In the rows, zero is written as 128.
Known rows, with every step that occurs
burile > suremi > rego: [107 109 101 160 141 146 104 115 142 159  17 174 133 132 133 119 132 115
  75 145 144 133  79 141 117 126 117 134 157 152 138 148 126 158 112  88]
suso > zenosuk > mari: [ 97 107  87 146 119 137 103 112 104  89  61 111 128 116 108 154 125 127
  68 155 168 139 114 149 167 138 117 127 135 143 147 140 116 142 130 104]
mari > savis > daleva > sedi: [ 94 142  64 136 155 140  95 111 107  62  41 158 130 144 109  85 144 151
  72 167 124  94 182  98 122 175 102 128 143 101 120 109 135 150 133 137]
savis > daleva: [100 132  70 141 144 138 111 130 131 119  47 164 136 163 111 109 130 130
  68 152 124 112 163 131 112 163 110 127 153 136 136 118 130 154 105 131]
suso > sedi: [115 110  75 150 133 146 123 130 105 109  48 171 136 140 130 134 138 130
  75 146 121 115 149 135 120 130 123 141 138 142 145 124 132 160  83 140]
sedi > suso > zenosuk > mari > savis > daleva: [ 73 133  84 158 126 123 120 124 100 106  60 112 117 134 105  86 124 155
  39 164 159 116 130 120 143 148 128 107  68 106 130 113 145 152 111  85]
savis > daleva > sedi > suso: [ 89 134  82 140 133 134  93 129 129 105  74 136 122 155 118 115 123 143
  79 168 135  83 195 146 152 160  84 129 119 133 121  88 127 173 124 133]
rego > burile > zenosuk > mari > savis: [ 83 125  69 142 140 147 103  99 101 132  30 103 122 114  99  86 142 143
  45 141 175 117 141 111 141 116 175 112 146 133 141 143 160 143 109 171]
burile > zenosuk: [101 134  95 146 145 139 110 111 114 136  69 136 125 129 115 137 135 135
  89 155 152 120 145 140 136 126 128 119 175 148 144 132 138 152 121 138]
mari > savis > daleva: [101 141  68 153 152 136 117 124 112 108  31 160 133 148 106  76 139 145
  57 158 119 109 157  95  97 161 128 110 130 103 132 121 144 151 119 126]
burile > rego > sedi: [117  81 105 141 138 153 110 124 114  47  58 159 126 126 114 113 122 125
  86 165 123 113 182 155 129 141 101 114 172 148 127 122 131 146 143 173]
savis > daleva > mari: [100 138  59 156 130 135  84 135 123  87  25 174 129 159 107 141 110 120
  52 167 142 117 180 125 116 183  88 121 135 135 126 126 148 157  96 156]
daleva > sedi > suso: [102 129  94 150 123 139 102 123 119 103  77 134 124 123 121 150 125 134
  92 173 149  93 191 157 151 138  92 128 119 138 130 103 115 183 146 146]
sedi > suso: [112 127  96 165 122 134 119 135 124 143  67 142 126 125 122 134 121 129
  80 164 144 106 178 150 121 123 121 113 108 141 144 113 124 180 131 140]
zenosuk > suso > sedi > daleva: [120 136  52 150 143 139 111 114 110 143  48 177 127 150 128 156 159 136
  91 120 100  99 149 152  92 126  94 132 138 142 149 150 122 153  90 179]
burile > zenosuk > suso: [ 92 158  76 140 142 141 109 108 116 120  77 153 116 140 118 138 147 150
  91 140 142 115 146 142 115 120 137 123 191 152 139 137 121 151 130 155]
zenosuk > suso: [107 144  68 147 126 146 108 120 119 100  59 163 129 132 119 150 139 137
  87 138 120 113 154 145 100 133 124 129 165 143 143 137 101 159 145 150]
mari > daleva: [101 116  79 165 148 137 108 120 108 120  36 164 123 124 103 142 134 135
  83 139 150 110  97 136 102 145 107 123 131 121 147 128 109 157 149 175]
zenosuk > suso > sedi: [106 130  56 147 127 148 121 125 105  96  58 192 127 143 136 146 147 140
  82 129 109 111 148 137  97 123 131 143 154 145 141 127 116 160  99 159]
burile > suremi: [109 135  85 151 138 146 106 128 132 144  28 155 137 120 123 138 114 119
  78 153 150 122 110 139 111 130 104 128 162 164 137 145 110 159 107  58]
mari > savis: [112 135  77 164 140 141 121 119 101 100  34 150 134 117 110 109 142 137
  73 158 131 115 154 105  90 132 136 110 128 106 142 133 128 157 145 136]
rego > suremi: [106 112  84 156 147 152  99 121 123 100  41 157 135 134 122 144 126 134
  56 175 121 117 161 145 147 140 115 135 140 149 140 146 111 160 131 144]
burile > suremi > rego > sedi > daleva: [110  80  99 163 148 144 123 115 156 172  14 171 134 116 127 129 137 112
  90 146 119 124 117 156 132 141  70 132 140 134 136 152 141 149 119 141]
rego > burile > zenosuk: [ 98 138  80 132 150 151 115 103 130 163  42 110 126 136 105 142 135 126
  70 144 152 114 151 155 147 123 145 112 187 158 150 129 149 149 101 169]
daleva > savis: [115 145  71 149 134 144 145 120 125 105  61 157 144 132 119 148 135 128
  84 159 136 103 131 123  98 146 127 101 150 141 152 132 139 154 106 109]
suso > sedi > daleva > mari: [124 116  62 173 132 136  96 123 103 127  14 178 130 136 123 176 132 113
  72 148 129 110 166 140 110 151  61 124  97 133 144 150 157 155  72 203]
suso > zenosuk > mari > savis > daleva > sedi: [ 73 128  67 133 135 133  90 100  94  30  54 116 122 138 105  91 140 158
  60 166 156 115 126 113 174 172  98 128 129 100 120 123 127 129 137  93]
daleva > sedi > suso > zenosuk: [ 95 138 107 148 127 136 106 111 119 100  84  99 117 129 121 178 121 138
 101 182 153 105 166 175 179 133  75 115 119 133 135 107 108 163 158 101]
suremi > rego > sedi: [111  72 104 157 126 150 134 124 134 106  51 176 133 122 127 112 141 123
  80 155 112 127 170 146 152 146 123 145 147 120 136 111 133 155 154 197]
suremi > rego: [120  95 102 165 131 145 104 110 134 122  45 173 135 140 126 127 151 117
  82 148 131 128 135 145 130 132 126 133 152 129 147 126 128 159 138 162]
sedi > suso > zenosuk > mari > daleva > savis: [ 73 136  85 163 125 125 141 116  99 110  79 117 117 118 108 152 125 154
  66 153 192 102  41 147 135 138 116  99  61 126 151 127 128 149 114 114]
suremi > rego > burile > zenosuk > mari > daleva: [ 69  77  82 149 145 143  84  88 115 159  21 141 110 135 103 101 154 139
  51 113 187 124  57 149 167 125 165 140 145 139 148 135 148 143 120 235]
daleva > mari: [117 129  71 166 118 142  91 127 113  93  26 166 131 124 114 173 109 114
  69 167 154 125 168 136 117 159  97 119 131 137 136 136 129 164 118 167]

Rows
[103 140  64 158 146 138 141 114 113 115  50 167 136 130 105 142 140 139
  77 142 150  93  73 123  78 150 116 105 125 123 153 131 127 150 125 153] -> mari > daleva > savis
[ 95  87 132 163 120 139 148 122 137 123  82 136 120 122 131 139 130 130
  86 171 124 129 151 178 180 129 118 121  98 116 137  97 136 154 154 157] -> suremi > rego > sedi > suso > zenosuk
[119  94  98 150 159 155  71 110 113  55  40 168 126 152 122 125 126 131
  62 176 125 111 158 152 142 133 103 109 154 170 132 158 129 150 130 145] -> burile > rego > suremi
[ 68 123  86 133 118 127  83 118 115  74  87 110 115 148 111 130 116 148
  67 170 164 105 147 160 203 163  83 136  99 137 122 100 126 157 117 101] -> savis > daleva > sedi > suso > zenosuk > mari
[101 115  94 145 153 151 110  90 141 180  41 128 123 147 116 124 155 120
  71 137 145 125 136 159 161 115 154 121 184 151 151 129 158 148 111 195] -> suremi > rego > burile > zenosuk
[116 158  38 146 149 140 148 109 118 122  66 178 136 150 133 166 163 139
  93 126 103  84 127 137  72 133 101 115 138 143 156 152 147 146  66 155] -> zenosuk > suso > sedi > daleva > savis
[ 98 126  72 127 146 142  90 117 127  74  52 151 133 162 112 115 132 139
  85 162 128  97 182 137 149 177  83 140 163 133 123 110 123 155 125 131] -> savis > daleva > sedi
[130  79 101 149 156 145 100 114 121  88  45 148 127 130 109 137 132 118
 101 157 114 105 187 160 121 151  57 100 153 136 134 146 144 139 140 185] -> burile > rego > sedi > daleva
[101 151  52 162 141 133  90 108  96 131  54 176 111 146 130 179 144 137
  78 135 134 105 157 146 106 136  81 124 139 146 137 158 155 146  67 220] -> burile > zenosuk > suso > sedi > daleva > mari
[129 129  70 170 132 134  79 118 120 135  18 151 129 127 107 192 119 107
  78 161 141 112 174 149 107 161  53 104 112 131 145 160 137 158 122 189] -> sedi > daleva > mari
[ 86 144  78 152 141 131 108 123 113  90  59 146 121 147 114  87 133 157
  70 175 126  79 196 112 121 160 105 114 100 100 117  93 134 170 132 137] -> mari > savis > daleva > sedi > suso
[111 141  70 180 128 142 104 124  91  77   8 163 127 110 111 145 121 129
  57 170 147 118 174 101  92 154 120 103 112 108 131 140 140 161 132 172] -> daleva > mari > savis
[ 71 121  73 152 123 129  86 123  98  65  55 138 118 136 112  62 129 161
  48 168 156  85 186 107 148 161 116 126  83 108 112 101 141 171 122 148] -> zenosuk > mari > savis > daleva > sedi > suso
[126 102  70 156 147 137 115 118 113 145  43 156 135 142 125 153 149 124
  86 138 113 104 154 146 116 133  77 130 122 132 153 149 137 155  84 156] -> suso > sedi > daleva
[ 80 122  95 157 117 132 100 105  86  53  76  93 113  97 115 124 128 155
  73 175 174 108 148 132 172 133 109 118  79 104 128 120 116 156 156 109] -> daleva > sedi > suso > zenosuk > mari > savis
[ 88 122  69 135 146 156 114  92 125 157  47 172 116 167 135 124 173 139
  65 109 120 118 117 158 142  94 170 138 181 157 146 128 151 143  76 207] -> suremi > rego > burile > zenosuk > suso > sedi
[116 152  35 177 142 138 107 113  85  95  13 188 119 127 126 149 148 142
  64 137 110  98 162 113  65 142  88 109  94 105 137 160 145 152  95 214] -> zenosuk > suso > sedi > daleva > mari > savis
[ 82 128  95 170 115 128 127 117  91 100  63 104 117 100 113 118 128 145
  55 168 169 121 135 127 145 123 133 104  67 112 139 124 132 156 138 102] -> sedi > suso > zenosuk > mari > savis
[ 73 101  82 139 132 134  81  98  88  50  53 122 114 115 101 161 131 148
  83 147 187 115  62 152 188 160  72 143 124 119 136 138  87 136 169 150] -> suso > zenosuk > mari > daleva > sedi
[101  78 119 168 117 143 146 135 140 138  70 171 125 121 132 111 133 129
  80 163 114 117 194 159 148 136 128 136 108 121 134  86 141 173 146 197] -> suremi > rego > sedi > suso
[ 80 134 103 156 137 129  97 107 103 114  74 118 107 124 112 182 129 151
  97 165 168  97 100 174 161 138  63 117  88 115 136 106 100 155 171 138] -> mari > daleva > sedi > suso > zenosuk
[ 85 115  57 149 132 133 100 123  99  77  30 154 129 137 105  57 133 149
  37 149 146 114 153  87 119 166 137 128 115 108 128 125 143 150 110 130] -> zenosuk > mari > savis > daleva
[ 80 157  90 150 145 128 117 108 108  84  69 111 115 149 114 121 132 160
  76 182 138  94 161 127 156 156  89  99  95  98 121  98 135 147 138  93] -> mari > savis > daleva > sedi > suso > zenosuk
[120  96  82 148 141 158 106 100 146 155  16 149 135 142 115 129 147 109
  65 136 128 121 142 156 142 125 147 120 155 143 153 131 135 158 126 186] -> suremi > rego > burile
[ 81 123  68 145 137 130 107 112  99  74  39 123 125 134 100  89 133 151
  44 154 154 132 111 109 140 157 129 118 111 103 132 130 139 127 120  89] -> suso > zenosuk > mari > savis > daleva
[104 136 108 161 125 133 126 121 122 138  79 107 121 125 119 174 121 130
  86 172 149 123 144 170 145 121 103 101 102 137 148 118 119 162 133  94] -> sedi > suso > zenosuk
[106  95 130 146 137 142 126 124 114  66  86 115 112 122 118 146 117 134
  93 179 136 118 161 184 158 125  84  87 124 147 127 110 131 143 148 123] -> burile > rego > sedi > suso > zenosuk
[ 74 106  97 170 124 124 102 122  97 128  65 116 106 111 103 151 121 149
  62 148 193 116  71 162 153 134 103 119  63 124 143 123 110 158 142 136] -> sedi > suso > zenosuk > mari > daleva
[ 77 115  98 144 106 133  88 112 105  79  83  96 114 113 118 157 116 142
  84 173 179 111 146 168 200 137  86 135 101 140 131 112 108 164 146 109] -> daleva > sedi > suso > zenosuk > mari
[ 90 110 101 161 108 128 111 125 108 105  78 104 119 116 116 150 115 133
  68 164 174 127 128 164 169 127 116 121  88 146 144 123 120 163 130  99] -> sedi > suso > zenosuk > mari
